What can hang from each mark:
V: W
S: G J W
J: Z
H: C V
Z: G W
X: G J W
G: S Z
W: C V

Every row comes from one small tree of marks. The marks that hang from a mark follow it in brackets, in alphabetical order. Every link used is in the known rows. Which tree was each row made from?
Known rows:
X[G[S] J[Z]]: [-0.26  0.01 -0.11 -0.07 -0.05  0.14 -0.08  0.09 -0.19 -0.01 -0.15  0.09
 -0.09  0.08  0.03 -0.02 -0.05  0.04 -0.04  0.08 -0.01  0.02]
S[G[Z[W[C V]]] J]: [-0.08 -0.13 -0.14 -0.09 -0.38  0.10 -0.22  0.08  0.22  0.06  0.00 -0.10
 -0.08 -0.12 -0.01  0.14  0.25 -0.01 -0.20  0.13  0.00 -0.07]
X[G[Z] J W[C]]: [-0.13 -0.03 -0.14 -0.14 -0.27  0.29 -0.16 -0.05  0.07  0.02 -0.02 -0.15
 -0.12 -0.20  0.10  0.05  0.04  0.05 -0.22  0.07 -0.02 -0.02]
H[C V[W]]: [ 0.13 -0.05 -0.24  0.02  0.06 -0.11  0.13 -0.46  0.11 -0.06  0.02  0.05
 -0.05  0.09 -0.03 -0.03 -0.07  0.07  0.04 -0.11 -0.09 -0.04]
X[W[C]]: [ 0.13 -0.06 -0.12 -0.14 -0.13  0.12 -0.10  0.12  0.13  0.02  0.00 -0.11
 -0.04 -0.14  0.04  0.02  0.02  0.00 -0.19 -0.01 -0.01 -0.01]
H[V]: [ 0.02 -0.02 -0.18  0.07 -0.07 -0.06  0.01 -0.19  0.05  0.02  0.00  0.05
 -0.02  0.04  0.00 -0.04 -0.05  0.05  0.05 -0.03  0.01 -0.03]
V[W]: [ 0.13 -0.03 -0.12 -0.05  0.03 -0.02  0.06 -0.07  0.02 -0.02  0.00  0.02
 -0.02  0.02 -0.03  0.05  0.05  0.04 -0.03 -0.05 -0.10 -0.01]
W[C V]: [ 0.15 -0.05 -0.16 -0.12  0.00 -0.01 -0.17  0.41  0.10  0.02  0.10 -0.08
 -0.05 -0.01 -0.02  0.08 -0.01 -0.04 -0.19  0.02  0.01  0.02]
J[Z[G W[V]]]: [-0.05 -0.12 -0.21 -0.02 -0.12  0.00 -0.06  0.50  0.01 -0.02  0.00  0.04
 -0.03 -0.05 -0.07  0.20 -0.01 -0.02  0.02  0.03  0.04 -0.06]
X[G[S Z] W]: [-0.34 -0.16  0.05 -0.19 -0.23  0.35 -0.07 -0.33 -0.17  0.03 -0.21  0.04
 -0.10 -0.10  0.02 -0.03  0.14  0.03 -0.16  0.05  0.06 -0.02]
S[G[Z[W]] J]: [-0.24 -0.08  0.02  0.02 -0.38  0.10 -0.05 -0.33  0.12  0.04 -0.10 -0.03
 -0.02 -0.12  0.01  0.06  0.27  0.03  0.00  0.11 -0.02 -0.09]
H[C V]: [ 0.00 -0.03 -0.12  0.07  0.03 -0.10  0.07 -0.39  0.09 -0.04  0.01  0.03
 -0.03  0.08 -0.01 -0.08 -0.12  0.02  0.07 -0.06  0.00 -0.03]
Z[G[S[J]] W]: [-0.22 -0.11  0.02 -0.04 -0.30  0.05 -0.02 -0.14  0.10 -0.03 -0.19  0.03
  0.02 -0.08  0.01  0.18  0.20  0.02 -0.07  0.15  0.04 -0.04]
J[Z[G[S] W[C V]]]: [-0.01 -0.24 -0.20 -0.17 -0.17  0.05 -0.18  0.62  0.06  0.00 -0.05  0.05
 -0.07 -0.07 -0.10  0.25  0.10 -0.04 -0.14  0.07  0.06 -0.04]
X[G[Z] W[V]]: [-0.23 -0.11 -0.12 -0.16 -0.19  0.30 -0.13 -0.05 -0.12  0.03 -0.07 -0.05
 -0.11 -0.08  0.02 -0.01  0.01  0.00 -0.20  0.04  0.05 -0.03]
J[Z]: [ 0.03  0.06 -0.04  0.03  0.03 -0.03  0.00  0.22 -0.07  0.01  0.01  0.04
 -0.02  0.03 -0.01 -0.06 -0.01  0.00  0.12 -0.04 -0.05 -0.02]
G[S[J] Z[W[V]]]: [-0.22 -0.06 -0.02 -0.04 -0.32  0.14 -0.09 -0.12  0.07  0.00 -0.06 -0.03
 -0.06  0.00  0.03  0.04  0.33  0.01 -0.17  0.23 -0.03 -0.05]
G[S Z]: [-0.17 -0.08  0.12 -0.02 -0.12  0.11 -0.03 -0.22 -0.08  0.03 -0.05  0.03
 -0.04 -0.02 -0.03 -0.01  0.23  0.03 -0.01  0.07  0.01 -0.01]
X[G W[C]]: [-0.02 -0.12 -0.10 -0.25 -0.12  0.21 -0.12  0.10  0.03  0.02 -0.11 -0.04
 -0.08 -0.15  0.04  0.02 -0.06 -0.01 -0.25 -0.03  0.05  0.00]
S[G[Z] W]: [-0.28 -0.13  0.00  0.02 -0.30  0.22 -0.10 -0.36 -0.06  0.07 -0.11 -0.03
 -0.06 -0.14 -0.05  0.03  0.15  0.03  0.04 -0.04  0.06 -0.06]
S[J W]: [-0.12  0.11 -0.03  0.04 -0.25  0.09 -0.02 -0.25  0.05  0.02 -0.10 -0.09
 -0.01 -0.06  0.09 -0.05  0.09  0.02 -0.04  0.05 -0.03 -0.04]
G[S]: [-0.11 -0.08  0.04 -0.06 -0.03  0.06 -0.03 -0.08 -0.07  0.00 -0.10  0.06
 -0.02  0.05 -0.02  0.00  0.09  0.01 -0.07  0.05  0.03  0.01]
V[W[C]]: [ 0.28 -0.06 -0.15 -0.14  0.02 -0.03 -0.02  0.14  0.14  0.00  0.05 -0.03
 -0.05 -0.05 -0.02  0.10  0.08  0.03 -0.12 -0.06 -0.10  0.00]
W[C]: [ 0.15 -0.03 -0.03 -0.09 -0.02 -0.02 -0.08  0.21  0.12  0.02  0.05 -0.04
 -0.02 -0.07  0.00  0.05  0.03 -0.02 -0.09 -0.02 -0.01  0.01]

Write each row's tree:
[-0.06 -0.26 -0.15 -0.13 -0.27  0.14 -0.21  0.21  0.15  0.05  0.04 -0.05
 -0.09 -0.13 -0.09  0.19  0.19 -0.03 -0.18  0.06  0.05 -0.06] | S[G[Z[W[C V]]]]
[ 0.08 -0.03 -0.23 -0.07 -0.25 -0.05 -0.15  0.57  0.20  0.00  0.02 -0.06
 -0.03 -0.10  0.00  0.20  0.08 -0.02 -0.08  0.09 -0.03 -0.07] | S[J[Z[G W[C V]]]]
[-0.11 -0.15 -0.07 -0.14 -0.26  0.24 -0.21  0.07  0.01  0.06 -0.01 -0.08
 -0.12 -0.09 -0.03  0.06  0.24 -0.01 -0.23  0.07  0.05 -0.02] | G[S[W[C V]] Z]
[ 0.00  0.07 -0.12 -0.01 -0.29  0.02 -0.12  0.22  0.09  0.04 -0.08 -0.08
 -0.03 -0.17  0.05  0.09  0.06  0.02  0.04 -0.03 -0.02 -0.06] | S[J[Z[G]] W[C]]
[-0.15 -0.06 -0.16 -0.08 -0.42  0.18 -0.27 -0.08  0.10  0.10 -0.04 -0.16
 -0.10 -0.13  0.01  0.06  0.20  0.01 -0.17  0.06  0.02 -0.06] | S[G[Z] J W[C V]]
[-0.24 -0.19 -0.16 -0.20 -0.28  0.26 -0.22  0.18  0.07 -0.01 -0.03 -0.03
 -0.14 -0.08  0.01  0.18  0.17  0.00 -0.34  0.21  0.03 -0.01] | X[G[S Z[W[C V]]] J]
[-0.25 -0.19 -0.14 -0.09 -0.21  0.17 -0.15  0.03 -0.10  0.01 -0.15  0.00
 -0.05 -0.04 -0.07  0.18  0.04  0.00 -0.13  0.05  0.13 -0.01] | Z[G[S[W[V]]]]
[-0.19 -0.17  0.10 -0.04 -0.23  0.16  0.01 -0.18  0.02 -0.01 -0.07  0.05
 -0.04 -0.08 -0.03  0.07  0.31  0.01 -0.06  0.12  0.01 -0.05] | G[S Z[W]]
[ 0.03 -0.04 -0.18 -0.13 -0.22  0.04 -0.16  0.45  0.14  0.00 -0.04  0.00
 -0.07  0.03  0.03  0.05  0.20 -0.03 -0.21  0.16 -0.05 -0.04] | G[S[J[Z[W[C V]]]]]
[ 0.16 -0.07 -0.09 -0.07 -0.10  0.00 -0.04  0.46  0.15 -0.01  0.04  0.02
 -0.04 -0.09 -0.01  0.07  0.09 -0.03 -0.03  0.00 -0.05 -0.05] | J[Z[W[C]]]
[-0.14 -0.11 -0.16 -0.17 -0.18  0.17 -0.13  0.34  0.03 -0.03 -0.12  0.07
 -0.11 -0.05  0.03  0.11  0.06  0.01 -0.18  0.11 -0.01 -0.01] | X[G[S] J[Z[W[C]]]]
[-0.07 -0.08  0.08 -0.09 -0.35  0.11 -0.08 -0.10  0.21  0.02 -0.05 -0.04
 -0.05 -0.13  0.05  0.07  0.40  0.01 -0.16  0.17 -0.05 -0.05] | G[S[J] Z[W[C]]]
[-0.19 -0.11 -0.29 -0.01 -0.21  0.09 -0.13  0.39  0.00 -0.04 -0.06  0.01
 -0.06  0.02 -0.04  0.23  0.03  0.03 -0.08  0.17  0.02 -0.03] | X[J[Z[G[S] W[V]]]]
[-0.07 -0.17 -0.14 -0.17 -0.30  0.04 -0.19  0.27  0.19 -0.01 -0.09 -0.04
 -0.04 -0.09 -0.01  0.26  0.19 -0.02 -0.26  0.18  0.05 -0.03] | Z[G[S[J]] W[C V]]
[-0.07 -0.16 -0.21 -0.15 -0.20  0.13 -0.23  0.46 -0.05  0.04 -0.09  0.00
 -0.10 -0.08 -0.08  0.17  0.05 -0.02 -0.11  0.00  0.08 -0.03] | J[Z[G[S[W[C V]]]]]
[-0.07 -0.10 -0.05 -0.13 -0.34  0.12 -0.17  0.10  0.19  0.02  0.00 -0.07
 -0.08 -0.07  0.03  0.10  0.36 -0.01 -0.26  0.22 -0.03 -0.05] | G[S[J] Z[W[C V]]]
[ 0.08  0.03 -0.24 -0.07 -0.18  0.15 -0.14  0.11  0.19  0.00  0.04 -0.20
 -0.05 -0.12  0.11  0.06 -0.02  0.04 -0.22  0.08 -0.06  0.00] | X[J W[C]]
[-0.04  0.05 -0.06 -0.07 -0.27  0.11 -0.13  0.09  0.03  0.04 -0.14 -0.02
 -0.07 -0.04  0.07 -0.06  0.19  0.02 -0.08  0.05 -0.05 -0.04] | G[S[J[Z] W[C]]]
[ 0.06 -0.22 -0.19 -0.14 -0.16  0.02 -0.15  0.49  0.20 -0.01  0.04 -0.05
 -0.03 -0.14 -0.06  0.31  0.03 -0.04 -0.19  0.05  0.08 -0.03] | Z[G W[C V]]
[-0.37 -0.05 -0.10 -0.16 -0.26  0.25 -0.15 -0.16 -0.14  0.01 -0.26  0.02
 -0.09  0.04  0.05 -0.03  0.05  0.00 -0.26  0.12  0.07  0.00] | X[G[S[J W[V]]]]
[-0.22  0.01  0.04  0.04 -0.28  0.06 -0.09 -0.37  0.02  0.07 -0.09 -0.05
 -0.02 -0.05  0.00 -0.02  0.19  0.05  0.06  0.06 -0.02 -0.05] | S[G[Z] J]
[ 0.09 -0.14 -0.11 -0.08 -0.15 -0.03 -0.06  0.50  0.14 -0.01  0.00  0.02
 -0.02 -0.18 -0.05  0.22  0.06 -0.02  0.03 -0.03  0.01 -0.06] | J[Z[G W[C]]]
[-0.05  0.00 -0.28 -0.08 -0.30  0.09 -0.27  0.27  0.05  0.08 -0.08 -0.09
 -0.09 -0.03  0.00  0.02  0.04 -0.01 -0.11  0.01 -0.01 -0.05] | S[G J[Z] W[C V]]
[-0.08 -0.14 -0.09 -0.11 -0.21  0.12 -0.15  0.26 -0.04  0.04 -0.14  0.03
 -0.07 -0.14 -0.06  0.14  0.09  0.00 -0.01 -0.05  0.07 -0.04] | J[Z[G[S[W[C]]]]]
[-0.34 -0.01  0.15 -0.10 -0.22  0.17 -0.06 -0.37 -0.13  0.03 -0.19  0.06
 -0.07 -0.02  0.05 -0.06  0.21  0.04 -0.07  0.12  0.01 -0.01] | X[G[S[J] Z]]
[-0.18  0.07 -0.16 -0.02 -0.24  0.14 -0.14  0.08 -0.10  0.03 -0.14 -0.01
 -0.07  0.08  0.04 -0.08  0.12  0.01 -0.10  0.11 -0.03 -0.03] | G[S[J[Z] W[V]]]
[-0.09  0.11  0.01  0.01 -0.12  0.00 -0.04  0.00 -0.07  0.01 -0.13  0.05
 -0.02  0.10  0.04 -0.10  0.14  0.03  0.04  0.09 -0.07 -0.02] | G[S[J[Z]]]
[-0.05 -0.15 -0.15 -0.18 -0.17  0.19 -0.21  0.21  0.02  0.03 -0.06 -0.05
 -0.10 -0.03 -0.02  0.08  0.10 -0.03 -0.29  0.06  0.07  0.01] | G[S[W[C V]]]
[-0.04 -0.30 -0.15 -0.20 -0.19  0.08 -0.18  0.40  0.13 -0.01 -0.05  0.01
 -0.05 -0.10 -0.09  0.31  0.12 -0.04 -0.25  0.10  0.11 -0.02] | Z[G[S] W[C V]]
[-0.03  0.06 -0.18  0.09 -0.14  0.03  0.01  0.23  0.09 -0.05  0.03 -0.02
 -0.03 -0.01  0.05  0.05  0.02  0.03  0.03  0.10 -0.09 -0.05] | X[J[Z[W]]]
[-0.21 -0.21  0.01 -0.01 -0.28  0.14 -0.04 -0.21  0.05  0.03 -0.06  0.03
 -0.04 -0.13 -0.07  0.11  0.20  0.01  0.00  0.03  0.04 -0.08] | S[G[Z[W]]]
[-0.19  0.03 -0.25  0.01 -0.29  0.11 -0.18  0.07 -0.07  0.06 -0.14 -0.05
 -0.07  0.04  0.00 -0.04  0.01  0.01 -0.02  0.02  0.00 -0.06] | S[G J[Z] W[V]]
